What can hang from each mark:
rufata: robi
vetin: robi
nereb: futugim zabi
rane: futugim nereb zabi
futugim: memu nereb
memu: futugim rufata zabi
zabi: memu nereb rane

Known rows, with every way that one mark hangs from another:
zabi{nereb{futugim{memu{rufata}}}}: [-2.00  1.74 -1.83 -0.12  2.09  3.81 -1.87 -2.50 -4.10 -0.11  3.30  0.38
  3.06 -2.70 -0.71  1.95  3.56  0.50 -0.98 -0.08  0.78 -3.25]
nereb{futugim zabi{rane}}: [-2.30  4.07 -2.33 -0.22  1.45  2.24 -2.42 -2.67 -3.72  0.98  2.81 -0.41
  3.10 -2.58 -0.81  0.92  4.15 -0.73  0.04  0.16  1.88 -1.99]
futugim{memu{rufata{robi} zabi}}: [-2.35 -2.19 -0.95 -2.02  0.86  3.68 -1.40 -0.95 -3.33 -2.43  3.20  0.22
  4.85 -2.24  0.18  0.08  6.09  1.34 -1.51 -0.63  1.09 -2.99]
zabi{nereb rane}: [ 0.33  0.84 -1.41 -0.31  3.59  2.88 -0.66 -1.77 -3.55 -0.77  1.43 -0.46
  2.68 -2.67 -0.77  0.05  4.73 -0.40  1.78  0.46  0.08 -2.72]
memu{futugim rufata zabi{nereb rane}}: [-2.30  0.72 -1.50 -0.60  2.30  4.73  2.40 -1.99 -3.38 -1.57 -1.54  0.18
  3.78 -3.05  0.48  1.96  3.03 -0.57  0.32 -0.70  1.46 -1.68]
zabi{rane}: [-0.56 -0.85 -1.06 -1.00  2.74  1.85 -1.38 -1.72 -3.14 -0.88  2.44 -0.88
  3.33 -2.37 -1.29 -0.48  5.31  0.16  1.02  0.05  1.08 -2.47]
memu{futugim rufata zabi{nereb}}: [-2.28 -1.89 -1.17 -1.25  1.81  4.74  2.33 -1.85 -3.06 -2.27 -0.31 -0.57
  3.87 -2.93 -0.28  1.42  3.56  0.70  0.32 -0.87  1.25 -2.21]
nereb{zabi{memu{futugim rufata} rane}}: [-4.52  3.67 -2.53  0.03  1.22  3.82  0.58 -2.80 -3.08 -0.06  0.78  0.13
  3.42 -3.53 -0.62  2.58  3.08 -0.82 -0.46  0.38  1.98 -2.56]
rane{zabi}: [-0.44 -0.83 -1.83 -2.30  1.81  2.20 -1.86 -1.21 -2.10 -1.12  2.45 -1.83
  3.70 -2.05 -1.45 -0.62  4.76  2.30  0.18  0.60  0.21 -2.73]
zabi{memu nereb}: [-0.18  0.15 -1.85 -0.01  3.44  3.30 -0.81 -1.84 -3.11 -1.11  2.40 -0.88
  2.92 -2.75 -1.26  0.69  4.75 -0.23  1.18  0.81 -0.23 -3.87]
zabi{memu{futugim{nereb}}}: [-0.33 -0.26 -1.38 -0.15  3.15  4.37 -0.15 -2.38 -2.30 -0.80  2.92 -0.41
  3.31 -2.82 -1.54  1.40  4.25 -0.57  0.96 -0.06  0.79 -3.87]
memu{futugim rufata}: [-2.60 -3.50 -0.51 -1.32  1.30  3.34  0.55 -2.42 -2.88 -1.82  2.24 -1.00
  3.73 -2.94 -1.89  0.47  4.32  1.69 -0.01 -0.94  2.07 -3.02]
futugim{memu{zabi}}: [-1.18 -2.34 -1.28 -2.47  2.33  2.74 -1.87 -0.90 -2.68 -1.22  3.55 -0.98
  4.30 -2.02 -0.41  0.40  5.13  0.40 -0.56 -0.22  0.92 -2.17]
rane{futugim{memu} nereb}: [ 1.60  1.81 -1.93 -1.20  1.40  4.02 -3.98 -2.38 -2.53  0.49  3.50 -0.17
  3.25 -2.13 -2.05  1.32  3.60  0.87 -0.77  0.46 -0.21 -2.29]
futugim{nereb{zabi{memu}}}: [-0.86  2.91 -2.71 -0.65  2.16  3.43 -1.57 -1.69 -2.74 -0.82  4.47 -0.42
  3.02 -2.65 -1.53  1.00  4.43 -0.15  0.94  1.65 -0.41 -3.42]
memu{rufata}: [-1.84 -2.96 -0.82 -1.65  1.37  2.30 -0.56 -1.76 -3.33 -2.26  3.35 -1.05
  3.62 -2.41 -2.15 -0.45  5.07  2.32  0.11 -0.02  0.81 -3.31]
futugim{memu{zabi{nereb rane}}}: [-0.52  1.92 -1.92 -1.17  3.57  3.61 -0.94 -1.11 -3.24 -0.38  1.07  0.22
  3.54 -2.49  0.89  1.42  4.16 -1.40  0.23  0.33  0.25 -1.70]
vetin{robi}: [-0.66 -3.22 -0.45 -1.67  2.47  2.54 -1.87 -1.97 -3.31 -1.18  5.26 -1.39
  3.70 -2.59 -1.54 -2.67  6.89  1.26  0.63 -0.18  0.88 -2.34]
memu{zabi{rane}}: [-1.04 -0.84 -1.30 -1.72  2.56  2.31 -0.40 -1.15 -2.90 -1.40  1.09 -0.92
  4.10 -2.00 -0.29 -0.07  4.97 -0.17  0.58 -0.27  1.15 -1.91]
memu{futugim{nereb} rufata{robi}}: [-0.85 -2.13 -0.36 -0.60  1.28  4.93  0.37 -2.21 -3.04 -2.28  3.08  0.41
  3.82 -2.87 -1.18  0.02  5.75  1.50  0.38 -0.87  1.31 -3.97]
nereb{futugim zabi{memu{rufata}}}: [-4.34  3.70 -2.88  0.14  0.45  3.23 -1.52 -2.84 -3.62 -0.13  3.31 -0.30
  3.44 -2.85 -1.40  2.10  3.56  0.32 -1.22  0.62  1.33 -3.42]
memu{futugim{nereb{zabi{rane}}} rufata}: [-2.46  3.72 -2.04 -0.59  1.20  4.47  0.79 -2.47 -3.07 -0.56  1.85  0.62
  3.09 -3.31 -0.88  1.73  3.09 -0.02  0.49  0.35  1.20 -2.20]
zabi{memu{futugim{nereb} rufata} rane}: [-1.79  2.90 -1.81  0.27  2.79  4.70  0.98 -2.75 -2.85 -0.70  0.96  0.75
  3.32 -3.12 -0.89  2.32  3.14 -0.92  0.22  0.14  0.90 -3.64]
rane{futugim{memu{zabi} nereb}}: [ 0.96  1.64 -1.70 -1.72  1.98  4.18 -2.08 -1.73 -2.24 -0.17  3.45  0.30
  4.30 -2.30 -0.84  1.43  3.74 -0.44 -0.89  0.07  0.48 -2.18]

Rows:
[-0.69  4.47 -2.75 -1.38  1.02  4.46 -1.80 -2.20 -2.45  0.37  1.28  0.32
  3.58 -3.07 -0.80  2.05  2.33  1.53 -1.83  1.05 -0.18 -2.45]	rane{futugim{memu{rufata}} zabi{nereb}}
[-0.05  2.62 -2.53 -0.56  2.15  3.54 -1.70 -2.14 -2.96  0.23  1.35 -1.00
  3.08 -2.29 -0.78  0.87  3.58  0.93  0.19  0.36 -0.01 -2.72]	rane{zabi{nereb{futugim}}}
[-1.83  3.14 -2.77 -0.19 -0.11  4.80 -1.91 -1.97 -3.46 -1.77  2.98  0.31
  3.30 -2.51 -1.06  0.98  5.16  1.54 -0.36  1.39 -0.75 -3.62]	rane{nereb{zabi{memu{rufata{robi}}}}}
[-2.59  1.53 -1.89 -0.24  2.37  2.71 -0.43 -2.14 -3.40 -1.18  1.54 -0.08
  3.44 -2.78 -0.96  1.01  4.23  0.01 -0.19  0.57  0.75 -3.57]	zabi{memu{rufata} rane}
[ 0.43  3.26 -2.18 -0.90  0.79  3.55 -2.00 -2.40 -2.57 -0.04  4.22 -0.10
  3.25 -2.80 -2.28  0.68  3.99  0.47  0.48  0.97  0.35 -2.48]	rane{futugim{nereb{zabi}}}
[ 0.40  4.86 -2.32  0.96  3.06  3.67 -1.19 -2.92 -3.16  0.71  0.26  0.31
  3.01 -3.28 -0.85  1.86  3.48 -1.95  0.41  0.83  0.40 -2.96]	zabi{memu nereb rane{futugim}}
[ 1.87  3.07 -2.70 -1.72  0.55  3.99 -2.98 -2.28 -1.84 -0.04  1.12 -0.95
  3.37 -2.00 -2.01  0.72  3.11  2.22 -0.36  1.06 -0.87 -1.82]	rane{futugim nereb zabi}
[-2.30  3.59 -2.87 -0.58  1.22  3.95 -0.54 -1.82 -3.02 -1.41  3.85  0.19
  3.09 -2.85 -1.61  1.43  3.72  0.80  0.04  1.69 -0.45 -3.81]	futugim{nereb{zabi{memu{rufata}}}}
[-1.13 -1.68 -0.81 -1.11  1.90  4.31  0.90 -2.46 -2.78 -1.78  2.75 -0.19
  3.44 -2.86 -1.88  0.79  3.99  1.42  0.56 -0.44  0.97 -3.45]	memu{futugim{nereb} rufata}
[-0.55  2.10 -1.81 -1.78  0.97  4.57 -1.05 -1.89 -2.64 -0.97  2.96  0.82
  4.48 -2.48 -0.99  1.96  3.18  0.57 -1.69  0.15  0.31 -2.41]	rane{futugim{memu{rufata zabi} nereb}}
[-0.80  2.17 -2.63 -0.45  2.91  4.67  0.25 -2.15 -1.96 -0.01 -0.10 -1.01
  3.21 -3.14 -0.47  1.97  3.11 -0.03  0.37  0.51  0.29 -3.09]	rane{zabi{memu{futugim} nereb}}
[-4.46  1.22 -2.22 -0.50  0.72  3.86  0.43 -2.62 -2.84 -0.72  2.28 -0.62
  3.51 -3.48 -1.41  2.14  3.56  0.46 -0.53  0.25  1.78 -3.09]	nereb{zabi{memu{futugim rufata}}}
[ 0.06  2.14 -1.84 -1.65  3.29  3.64 -1.45 -0.99 -2.71 -0.57  2.79  0.54
  3.88 -2.07  0.40  1.20  4.32 -1.15  0.11  0.35  0.10 -2.02]	futugim{memu{zabi{rane}} nereb}
[-3.09 -3.49 -0.81 -1.95  1.11  3.77  1.44 -1.78 -2.68 -2.33  0.77 -0.92
  4.47 -2.62 -0.88  0.97  4.05  1.31 -0.36 -1.28  2.12 -2.11]	memu{futugim rufata zabi}
[-2.60  5.07 -2.54 -0.40  1.65  2.57 -3.69 -2.53 -3.67  1.83  3.86  0.19
  3.15 -2.64 -0.26  1.97  3.84 -1.35 -0.91  0.25  1.85 -1.95]	nereb{futugim{memu} zabi{rane}}
[-1.75  0.47 -2.28 -1.22  2.25  3.70 -0.44 -2.17 -1.47 -0.12  1.03 -1.47
  3.87 -2.81 -0.96  1.45  3.77  0.49 -0.21  0.15  1.10 -3.03]	rane{zabi{memu{futugim}}}
[ 0.06  4.45 -2.42 -1.14  1.16  3.86 -3.30 -2.27 -2.51  0.91  5.06  0.45
  3.32 -2.95 -1.59  1.65  3.72 -0.17 -0.52  1.13  0.31 -2.30]	rane{futugim{memu nereb{zabi}}}
[-0.64  0.09 -1.77 -0.50  2.39  3.69 -0.63 -1.92 -3.55 -0.88  1.38 -0.88
  3.58 -2.16 -0.20  1.00  4.25 -0.34  0.42 -0.62  0.81 -2.42]	memu{zabi{nereb{futugim}}}
[-0.84  5.61 -2.99  0.00  2.67  3.44 -1.42 -1.86 -2.94 -0.02  3.15  0.26
  2.86 -2.85 -0.76  1.42  3.97 -1.37  1.00  1.78 -0.22 -3.04]	futugim{nereb{zabi{memu rane}}}
[-3.19  6.37 -2.97  0.13  0.40  3.35 -1.13 -3.11 -3.22  0.60  1.22  0.56
  3.58 -3.54 -1.31  2.43  2.86 -0.59 -1.21  1.18  1.32 -2.58]	nereb{zabi{memu{rufata} rane{futugim}}}
[-0.86  4.70 -2.47  1.57  3.85  3.50 -1.49 -2.84 -3.81  0.83  0.92  0.11
  2.70 -2.70 -0.17  2.04  3.68 -2.16  0.47  0.29  0.80 -3.41]	zabi{memu nereb{futugim} rane}
[-1.03  3.24 -1.94 -0.57  1.53  4.18  0.85 -2.40 -3.55 -0.97 -1.15  0.62
  3.92 -2.99 -0.16  1.70  2.92 -0.43 -0.37  0.08  0.66 -1.80]	memu{rufata zabi{nereb rane{futugim}}}
[-1.09  4.65 -3.23 -1.40  0.50  4.49 -3.48 -2.13 -2.86  0.30  2.31 -0.05
  3.27 -1.72 -0.95  2.23  2.39  2.30 -2.25  0.84 -0.66 -2.44]	rane{nereb{futugim{memu{rufata}}} zabi}
[-2.32  3.25 -2.12  0.05  2.10  3.95  0.54 -2.28 -4.16 -0.89 -0.59  0.42
  3.58 -2.50  0.53  1.89  3.16 -0.62 -0.36 -0.39  0.96 -2.11]	memu{rufata zabi{nereb{futugim} rane}}
[-0.82  2.03 -2.22  1.03  3.16  3.58 -1.61 -2.77 -3.62  0.12  2.37 -0.63
  2.82 -2.67 -0.89  1.62  4.11 -1.00  0.34  0.11  0.57 -3.93]	zabi{memu nereb{futugim}}
[-0.88  0.28 -1.40 -0.64  3.27  4.31  1.57 -1.95 -2.95 -0.78 -1.10 -0.36
  3.69 -2.89  0.51  1.53  3.76 -1.37  1.16 -0.81  1.46 -1.42]	memu{futugim zabi{nereb rane}}
[-2.90  3.24 -2.80  0.12  1.34  2.77 -2.49 -2.66 -3.38  0.67  3.77 -0.89
  3.35 -2.65 -1.27  1.66  4.25 -0.55 -0.47  0.59  1.46 -3.26]	nereb{futugim zabi{memu}}
[-1.42  5.71 -3.39 -0.30 -0.45  4.70 -2.00 -2.91 -2.94 -0.19  2.09  0.11
  3.14 -2.87 -2.20  2.43  2.52  1.02 -1.15  1.67 -0.50 -2.57]	rane{futugim nereb{zabi{memu{rufata}}}}
[-0.45  1.27 -1.71 -0.17  2.92  3.52 -2.85 -2.33 -3.68  0.62  3.93 -0.17
  2.91 -2.54 -0.66  1.49  4.17 -0.44 -0.23 -0.16  0.79 -3.12]	zabi{nereb{futugim{memu}}}
[-2.31  2.58 -2.69 -0.42  2.04  5.02  1.13 -2.23 -2.27 -0.74 -0.59 -0.52
  3.37 -3.26 -0.59  2.51  2.50  0.92 -0.37  0.59  0.26 -3.30]	rane{zabi{memu{futugim rufata} nereb}}
[-1.54 -1.69 -1.12 -1.71  1.53  4.82  1.88 -1.81 -2.59 -2.48  1.54 -0.20
  4.17 -2.51 -0.85  1.19  3.77  0.97  0.09 -0.81  1.18 -2.56]	memu{futugim{nereb} rufata zabi}
[ 0.76  3.93 -2.62 -1.35  1.87  4.01 -2.78 -2.02 -2.09  1.01  1.84 -0.25
  3.46 -2.94 -0.84  1.64  3.02  0.70 -0.91  0.96 -0.23 -2.17]	rane{futugim{memu} zabi{nereb}}
[-2.35  6.16 -3.06 -0.08  1.81  3.84 -0.43 -1.95 -3.30 -0.67  2.53  0.90
  2.98 -3.04 -0.85  1.84  3.33 -0.43  0.20  1.76 -0.20 -3.26]	futugim{nereb{zabi{memu{rufata} rane}}}
